What can hang from each mark
q_407: q_18 q_863
q_648: q_18 q_918
q_918: q_105 q_435 q_648 q_920
q_341: q_105
q_105: q_341
q_435: q_18
q_780: q_105
q_863: q_278 q_407
q_18: q_407 q_648
q_278: q_18

Each row was made from one small tree. The marks that hang from a mark follow it in brackets, in the order of their numbers. Every link used is in the known rows. Write each row's tree.
Known rows
q_863{q_278{q_18{q_648{q_918}}} q_407}: [  8  -2  14   9  17  11  25   9 -19  -1  56 -31   7   3 -33   5  13  29
   2  10  31  13  34 -24  -6  47  16  39  -1  -3  23   1  -7  20  10  35
 -48   2 -48  19   2  41  38  -9  -7  -5  49  -4   8 -39  20  -5  25   1
  15  13 -17  -2   6  -6 -34  18 -10 -13]
q_18{q_407 q_648{q_918{q_105 q_435}}}: [  2  -5  16  -3 -10  10 -10  24 -51 -32  -5   7   2  11  30   0  15  21
  14 -13  -2 -21  12   7  16  20  20 -10   1  16 -22   4 -19  -3 -15  51
  -8  -3 -18  11  44 -20   9   8  31  -9  38  13 -22  25  22   1  23  -3
  42 -14  14   6  16  13 -22  -2 -13   6]
q_278{q_18{q_407{q_863} q_648{q_918{q_435}}}}: [ 39 -18  14   0  24 -11 -16   7 -77 -29  21 -10  14 -21  17  -4  12   4
  10  12   9  20   5  -4  11  52  16  18   6   7  16  14 -26 -15  21  41
  -6   8 -10   6   8  20  15  12  -4  -5  43  -3 -34   8  25  -9  15 -15
  46  -4 -17 -12  17  -6 -10  14   5   2]
q_435{q_18{q_648}}: [  2  14  -2 -14  32  22  19  14 -33 -33  39  -6 -17   0  -6 -21  27 -11
 -17  -8  29  18   5 -23 -12   2   8  36   3   2  12  12 -14 -11   2  20
  -7   2  -9 -23  10  25  15   0 -14   2  21   4  -3  -9   8  -3  21  14
  27   2 -17 -10   1  18 -18  21   4  -9]
q_648{q_18 q_918}: [ 28 -27 -16 -11  -1  57  -4  43 -16 -12  45 -32  -1  -4   3   0  24 -13
  -4 -33   7   6  -1  -6   8  73  -5  17   2  14   2  18  -8 -13   8  10
  -9   2 -16 -45   0   2  -2  11 -17 -10  42  -4 -17  -5  35 -19   9  10
  -4  15 -24 -19   2  38 -21  16  -2 -15]
q_918{q_648}: [ 19 -24  11 -39  18  29  -4  36  19  10  37   0 -13  -9  -6 -15  21  -5
  -6  -5   9  22  17 -26 -29  16  10  10  -3   8  23   9 -14   3   3   1
   2 -17 -38 -23  17  10  15  11   9 -10  21   6  -2  14  14  -2 -22  13
 -26 -10   1   2   9 -19 -20  10   1   6]
q_18{q_648{q_918}}: [ 10 -19  -2  -9  14  28 -11  24 -31 -27  41  -7  -7   1  10   5  34  -1
  -9 -11 -11  14  11  -9  -7  43   8   8  11   8 -17  18 -12  15 -21  26
   2  -6 -41 -19  31  24  16  -1   2 -23  34   9 -20   9  43  -6  33   1
  37  -8 -16  -7   4   2 -15  11  -8 -20]
q_18{q_407 q_648{q_918{q_435}}}: [  0 -14  32 -15  10  13  -6  20 -64 -38  18   2  -2   2  22   4   8  23
  10  -8  -7   6  23  -9  -2  39  22  -4   1  15 -30  12 -19   3 -19  44
  -4  -2 -18  16  28 -12   7   8  26 -16  41  17 -18  19  39 -17  38 -16
  49 -13  -1   2  15   7 -24  12  -8  -4]
q_918{q_105 q_435{q_18} q_920}: [  5   8   7 -18  -5  33  22  34  43  -9   2   8  -4  18   6 -30  27  -8
 -14 -21  39 -27 -16 -11  15 -31 -11 -10 -16  22  -9  25 -12 -45  26 -12
  -3 -25  -5 -26  25 -46  -1  43  13  -7   1   7  19  -2  -3  26 -72  12
 -44  10  58  16   9  13 -19  -3  15   5]
q_341{q_105}: [ 24 -24   7  -4   6  45  10  26   9  -3  23  10 -24  15   3   0  24 -19
 -16 -10  21   5 -15 -11   4  -3   6   7  20  27   7  12  -1  -9  16  -3
  10 -10  -7 -36  -1   6  24   7   8 -17  23 -13  -5  12  14  15  54  32
 -16 -19 -12  20  11 -20 -54  42 -23 -19]
q_648{q_18{q_407} q_918{q_105{q_341} q_435 q_920}}: [ -3 -27  22 -10   0  40 -17  22  -7  -8  14 -17   3  15  15 -16  12  20
  15 -43   8 -21   5  -8   9  26  -2 -14 -16  12 -37   8  -6 -40  34   7
  -9  12   3 -22  24 -57  -9  22  14  -7  35  -3   2  -9  25 -19 -52  -4
 -13   5  31   4  21  50 -37   9  -1   8]
q_435{q_18{q_407{q_863{q_278}} q_648{q_918{q_105 q_920}}}}: [-12  22   9  18   4 -34  29 -26 -52 -23  39 -24  26 -13  12   3  25  -7
  -5 -20  43  -9 -10  -3  24  29   9   6   0   0  24  -4 -23 -10 -14  29
  -6   6 -28   7  11  11  19  15 -21  -9  -4  -4  -4 -30   6   7 -11   5
  30  11 -10  -1   2  36 -20   8   2  -5]
q_780{q_105{q_341}}: [  0 -47   5   0  41  50   3  40  22 -10  11   1 -29  -3 -12  -5  19  -6
 -19 -24 -22  20  16  -9 -27 -25  10   6  25  17   4  14   0 -27  22   6
  -1  -1   3 -51  37   2  12 -15   9   0  24 -19  -6   1  28   4  29  38
 -16 -18 -48  16  34 -24 -33  20 -22 -10]
q_18{q_407{q_863}}: [ 28 -27  40  -8  27  -4  -5  20 -35  -8  29  -2 -10 -18   9   6   5 -26
  -1 -18   7  11 -12 -24  -5  22  18   5  25  37  55   1 -27  -5  16  13
   2 -13 -10 -13 -28 -12  15   7   3 -16  11 -16 -17  -9  29   0  24  13
  14 -12 -30   6  24 -25 -36  25 -21  -4]
q_780{q_105}: [ 27 -20 -17   3  12  48   6  47  13 -15  19  11 -19  -7  11  -7  31 -13
 -21 -24 -17   4   1  -9 -11  -7  -9  11  26  21  22  14 -10 -16   7  12
  -3 -13 -10 -38  33   2  15   4   7  -4  17  -6  -9  12  26  26  36  36
 -19 -20 -43   5  29 -15 -20  18 -26 -16]
q_18{q_407{q_863} q_648}: [ 16 -17  38  -7  36 -26 -15   0 -72 -26  29   7  -3 -25  13   2  12 -14
  -4 -16   3  26   5 -27  -8  27  27  11  16  25  37  -1 -27  12   4  35
  10  -4  -8   2  -9  14  20  -3  12 -13   7 -13 -27  -2  22  -1  38  11
  65 -17 -30  -1  21 -20 -19  25 -18   0]
q_435{q_18}: [ 14   0   5 -17  26  42  22  29   0 -12  34  -9 -18  -1 -10 -13  25 -25
 -16 -16  32  11  -6 -19  -9   3  -3  25   8  18  24  15 -15 -23   9 -13
 -11  -8   6 -41  -5   5   5   9 -11   6  21  -5   0 -14  12  -5   7  19
  -8  10 -16  -3   1   6 -25  18  -1 -17]
q_435{q_18{q_648{q_918{q_920}}}}: [  3  13  -8 -10  18  18  10  -2 -24 -29  60 -17  -7   7   7 -12  35   0
 -18 -10  26  10  -5 -15  -7  32  -9  20  -8   1 -18  16 -15  -6 -17   6
  -2  -3 -25 -23  21  15   3  11 -20  -6  20   2  -6 -24  21  -9 -10  -2
  21   8 -10 -14   7  27  -8  10  11 -22]
q_863{q_278 q_407{q_18{q_648}}}: [-15  -9  27 -15  36 -13  19  17  -8  -3  42  -6 -16  -9 -41  -7  -6  22
 -16 -22  33  13  26 -29 -15  12  25  35  -9   1  36  -9 -17  14 -14  31
 -49  -5 -41  25  -8  54  37  -3  -5  -3  14 -13  18 -41   7   1  17   8
  11  14 -21  12   2 -50 -38  25  -8  -7]
q_863{q_278{q_18} q_407}: [ 14 -10  21   6  31  21  38  32  19  21  44 -14  -5  -1 -49  -1   6  13
  -4   1  35   7  23 -37 -14  17  19  41   1  12  49  -9 -22   5  42  14
 -49  -8 -31   9 -22  13  36   6 -11   1  51 -11  20 -49  11   3  12  18
 -24  17 -13   6  15 -30 -48  27 -28 -11]
q_918{q_105{q_341}}: [  0 -49  24  -6  28  44  -5  38  33   3 -12  -2 -20  14 -12  -9  15 -15
  -9 -25  12 -17  13  -5 -20 -34  13 -10  12  30   6  12   1 -25  31   2
 -10  -5   3 -51  10 -14  18 -14  15  -8  37 -20   1   8  19  -2  -6  31
  -6 -14   9  20   5 -19 -36  15 -23  10]
q_278{q_18{q_407 q_648}}: [ 28  -9  17 -14  32  22 -26   6 -73 -14  43  -3 -20 -12  -6 -12  15  -1
   4  12  21   9  17 -30 -15   5  15  27   2   0  10  -3 -18   6  45  37
  -9   7  -1   6  -6  24  13  -7  12  12  60 -18 -18   6  -1 -13  41   3
  51  -6 -37 -16  27 -20 -31  25 -17  -3]

Which tree is each row?
[ 15 -24  -1 -14  15 -39 -21  19 -21 -39   2  -2  12 -11  26 -15  14  -4
  -1 -34  15   5 -20  16  35  33   5  -1   4  15  13  28 -26 -16 -25  25
   3 -16 -25 -15  21  25  11  28 -16 -25 -16  -7 -16   5  23  22 -54   3
  11   4  11   1  -5 -33   5  13  28  14] -> q_407{q_18{q_648{q_918{q_105 q_435 q_920}}} q_863}
[ 32  -9  21   4  22 -10 -23  -6 -64 -26  38  -5  16 -14  20  -9  14   9
  11   6  13  17   0  -8   5  54   7  14   3  11   4  14 -28 -14  36  28
   4   1 -13   6   1   8  11  23   0  -9  29  -6 -26  -5  26  -4 -14 -11
  32   0  -2  -9  28  -3 -11  13   6   1] -> q_278{q_18{q_407{q_863} q_648{q_918{q_435 q_920}}}}
[ 31 -31   0 -20  45 -32 -12  10 -42 -32  23  -3 -14 -31   0 -15  11 -30
 -20 -19  15  33 -14 -10   3  20  17  34  12   7  55  21 -23  -1  -9  28
   0  -6  -8 -24 -15  59  17   1 -24 -12  -5 -23 -24  -1  16   6   3  14
  31  -1 -39  -4   4 -62  -4  26   7   1] -> q_407{q_18{q_648} q_863}
[-16  -5  24 -15  20 -24  30  13   4 -14  43 -16  -3   1 -25  -4  -6  41
 -12 -24  29  10  19 -26   2  32  21  21 -14   2   1   2 -24  10 -26  31
 -39 -10 -53  38  15  25  28  15  -4 -16   7   9  27 -45  32   4 -37  -3
  -5  17  19  16   2 -35 -29  16   3  -2] -> q_863{q_278 q_407{q_18{q_648{q_918{q_435 q_920}}}}}
[ 25 -22  23  -3  27   0  13  11 -38   4  36 -28  14 -27  -9   1   4 -25
   1 -38  21  19   3 -35   8  42  19  20  -2  14  56  -3 -27 -14  42  21
 -12  10  -8 -11 -36   4  17   5  -9   0   8 -17  -3 -24  10 -12  14  15
   3  17 -28   3   8  14 -40  25  -8  -5] -> q_648{q_18{q_407{q_863{q_278}}}}
[  6   5  38   2  34 -12  50  22  -7  -9   8 -17  15 -19  -9 -11   1 -16
  -8 -10  31  16   0 -22   5   6  26  15  -1  24  44  14 -41 -30   8  20
 -15 -13  -4   4 -10 -12  22  27   2  -3  -5  -3   9 -17  10  11 -12  -5
 -13  14   7  20  -1   6 -31  18  16  -1] -> q_918{q_435{q_18{q_407{q_863{q_278}}}}}
[ 46 -25  23  -1  37   9 -12  13 -46   2  37 -13  -2 -23  -1  -3   8 -29
   1  -1  23  10 -10 -17   3  25  10  28  19  26  64   3 -27 -13  55  11
  -6   1   6 -13 -39   5  12  11  -7  -4  33 -28 -22  -8   8  -6  17  13
  10  -3 -29 -13  29 -33 -25  34 -16  -3] -> q_278{q_18{q_407{q_863}}}
[-18  -6  15 -10   3 -18  28  31   5 -14   6 -10   3   3 -15  -8  -1  35
  -3 -26  27  -9  21  -2  15  15  23  24  -7   6  18   4  -9   4 -27  40
 -55   0 -38  30  25  31  34  11   3 -14  15   6  20 -17  19  13  -9  -2
  -3  19  14  20  -4 -24 -35  11  -2   3] -> q_863{q_278 q_407{q_18{q_648{q_918{q_105 q_435}}}}}
[-20  -1  14 -11   1 -26  21  18   9 -13  25 -12   1   6 -14 -13   7  38
  -2 -23  36 -20  14 -11  15  17  13  14 -19   9   6   0 -14   5 -28  32
 -48  -8 -49  28  23  17  29  20  -1 -16   8   2  25 -34  18  20 -43  -4
 -12  14  26  18  -1 -26 -28  11   2   4] -> q_863{q_278 q_407{q_18{q_648{q_918{q_105 q_435 q_920}}}}}
[  0 -16  26 -16  26  -3  32  31  20  12  40 -15 -20  -6 -41  -1 -11   6
 -11 -26  31   5  17 -27  -8   6  21  37   1  16  51   1 -23   2  -9  17
 -53 -10 -30  15 -21  34  28   4 -13  -3  13 -22  29 -43  20   9   6  15
 -23  18 -14  16   9 -56 -46  33 -14 -12] -> q_863{q_278 q_407{q_18}}
[  3   3  20   5  35   5  22  11  -7   4  48 -18   0  -3 -46  -6  10  27
  -8  14  40  11  29 -42 -16  16  28  43   2   2  33  -4 -17  15  33  33
 -48   2 -36  23 -10  35  36  -3  -7   6  50 -13  18 -41  18   1  25  10
   6  17 -14   0  13 -14 -38  21 -21  -9] -> q_863{q_278{q_18{q_648}} q_407}
[ 14 -14  35 -25  16 -14  13  19 -13   5  19 -19  25 -32  -8 -24   4   4
   5 -18  26  35  22 -35  -4  46  31  11 -16   4  48   1 -34 -18  35  27
 -19   0 -26   7   7  -4  21  28   5  -7   1  14  11   2   8  -1 -44  -4
 -31  24  22  13  -1  20 -28   6  28  26] -> q_918{q_435 q_648{q_18{q_407{q_863{q_278}}}}}
[ -2   9  11  13  -2  -2  25  15   7  -8  26 -17  18  18 -21  -6  20  50
   5   9  40 -13  21 -22  10  28  11  13 -16  -3  -6   7  -9   4  28  25
 -47   2 -47  30  22   3  33  23  11  -7  43   6  30 -29  14  16 -32  -2
 -11  22  34   9   8   3 -33   2   1   0] -> q_863{q_278{q_18{q_648{q_918{q_105 q_435 q_920}}}} q_407}
[  7 -13  28  15  -6 -32  22   8 -42 -28  -6 -13  35 -12  14   2  17   9
   5  -7  11  -2  12   3  26  28  32  -9   7  15  18   9 -27  -7 -19  54
 -10   1 -37  23  21  -5  32  15  16 -30   0   6  -9  11  25   9  11  -1
  36   0  12  18  -7  20 -21  -3   3  11] -> q_18{q_407{q_863{q_278}} q_648{q_918{q_105 q_435}}}
[  2  18  23 -16   6 -22  35  18   8   3  -8  -8  21 -21   2 -25  12  -6
   3 -14  47   2   9  -5  12  -8  22   4 -12   3  59   7 -27 -32  11  22
 -18  -8 -22  10  26 -10  34  29   4  -5  -9  17  13   6 -11  26 -57  -3
 -38  15  35  26  -2  26 -20  -4  20  31] -> q_918{q_105 q_435{q_18{q_407{q_863{q_278}}}} q_648}
[ 28 -21  11 -17   1  47  -6  42 -40  -8  23 -14   8  -6  21  -1   8  14
  15 -27  -3   0   5  -9  11  70   2   5  -5  11 -13  14 -21 -23  17  23
 -16   7  -3  -6   9 -27  -7  20  14 -13  41   9 -21   4  32 -21   6  -9
   6  15  -2 -10  10  39 -33  18  -7  -7] -> q_648{q_18{q_407} q_918{q_435}}
[ 14 -21  15   5  27  22 -25   0 -68 -18  21 -14 -10   5  -2  -7  17   7
  13   1  13  -1  20   6  -3  13  15  18   7   0  -5   2  -9 -10  35  36
 -18  21   2  -9  21  16  18 -15  11   5  67 -18 -19  -2   7 -20  25  -2
  53 -10 -26 -13  25   3 -31  16 -15   2] -> q_278{q_18{q_407 q_648{q_918{q_105{q_341}}}}}
[ 31 -17  -1  24  11 -19  26  24  -6 -23  -2 -30  37 -16  -5  -8  28  -6
   0   3  29   7   7   5  30  37  17   9   9   8  29  28 -18 -14  18  36
 -16  -4 -38  -9  15  23  37  22 -13 -17  19  -1 -14   9  21  21 -21  18
   0  13   6   8 -17   2  -6   2  16  11] -> q_407{q_863{q_278{q_18{q_648{q_918{q_105 q_435}}}}}}
[   9   -3   24  -22   -7  -19    8   12   11   11   13  -12   28  -15
    5  -36   18   11   11  -29   45   -1    9  -26   20   24   10  -11
  -27    5   31   -4  -21  -27   43   13  -12   -7  -35    8   22  -28
   18   44   11   -8  -17   16   26   -1   -8   22 -102    3  -52   23
   55   19    4   31  -24   -7   24   38] -> q_918{q_105 q_435 q_648{q_18{q_407{q_863{q_278}}}} q_920}
[ 40  -5  10   7  19 -14 -24 -13 -79 -19  61 -10  12 -12  12  -5  23  -3
  13  10  18  22  -4  -8   4  59   1  15   5   4  18  11 -25   3  36  28
   6   7 -20   0  -8  14  11   8 -12  -9  37 -17 -27 -20  19  -8   1  -7
  47  -3 -30 -20  31  -6 -12  20  -7  -8] -> q_278{q_18{q_407{q_863} q_648{q_918{q_920}}}}
[ 34 -30  19  -9  27  12 -14  17 -42  -6  37 -13   1 -20   4  -6   7 -29
   4 -38  11   9 -13 -32   2  46  10  17   6  26  50   3 -22 -19  37  18
  -8   8   7 -22 -35  -9   4   6  -7  -5  15 -17 -19 -12  18 -12  13  12
  12  12 -33 -11  21   9 -28  27  -7   0] -> q_648{q_18{q_407{q_863}}}
[ 29 -35   9 -11  44 -26  28  17   3  -2  25 -31   5 -34 -23  -4  -1 -41
 -22 -25  29  24  -5  -5  10  21  15  27  12  21  74  18 -27  -5  -8  13
 -12 -16 -25 -24 -30  43  26  13 -25 -11 -21 -31   6 -30  13  13 -14  22
 -17  12 -33  10 -10 -73 -20  37  13  -6] -> q_407{q_18 q_863{q_278}}
[  3 -16   0 -10   7  21 -17   7 -24 -27  57  -2   3   4  13  -1  29  12
  -5  -7  -1  10   6 -25  -5  46   2   0   1   6 -36  15 -13  20 -15  21
  13  -6 -48 -13  22   0   4  13   4 -16  26   7  -8  -9  43   0  -8   9
  29  -8  -4  -6  13   4 -14   7  -7 -16] -> q_18{q_648{q_918{q_920}}}
[  9 -16  -9 -36  24   6 -20   5 -33 -27  53  -9 -18  -9  11 -13  12  -5
 -12 -29  10  11  -1  -7   4  37  -3  14   1  -1 -16  14 -11  11 -29  22
  -2  -3 -31 -13  18  38   6   7 -16 -11  11 -16  -9 -14  20  -6  -7   4
  23   1 -16 -13   3 -41 -10  22   7  -7] -> q_407{q_18{q_648{q_918{q_920}}}}
[ -1  13  21  -8   4 -21  10  -1 -27 -30   5  13  12  -2  21 -29  16  -5
   5 -22  37 -13 -22 -18  19 -19   5  -7 -11  16  17   9 -24 -38  20  17
   0 -12   2  -2  21 -33  10  37   9  -3 -13   5   6  -3  -7  22 -52   0
  12   0  42  15  11  21 -15   3  13  14] -> q_918{q_105 q_435{q_18{q_407{q_863} q_648}} q_920}
[ 14 -20  -4  -7  17 -41  20  24 -20 -31  -7 -26  29 -24   4 -13  16  -5
 -10 -19  20  16   2  20  37  32  28  10   7  14  34  25 -22  -9 -36  43
 -20  -1 -37  -3  17  45  29  14 -20 -22 -15  -5  -8   2  25  18 -22  13
  10  18   2  15 -18 -29   3   7  24  13] -> q_407{q_18{q_648{q_918{q_105 q_435}}} q_863{q_278}}
[  -8  -28   35  -43    9   14  -25   11   17    3    4    2   -8    6
   -5  -46    9   23   20  -40   23   -4   24  -28  -14   -8    9  -13
  -33    5  -14   -3   -6  -42   63   -1   -2    3   -2  -12   40  -42
    4   26   26    5   23    9   19    7   -8   -7 -103   -8  -35    6
   61   14   16   28  -37    2   15   38] -> q_918{q_105{q_341} q_435 q_648{q_18{q_407}} q_920}
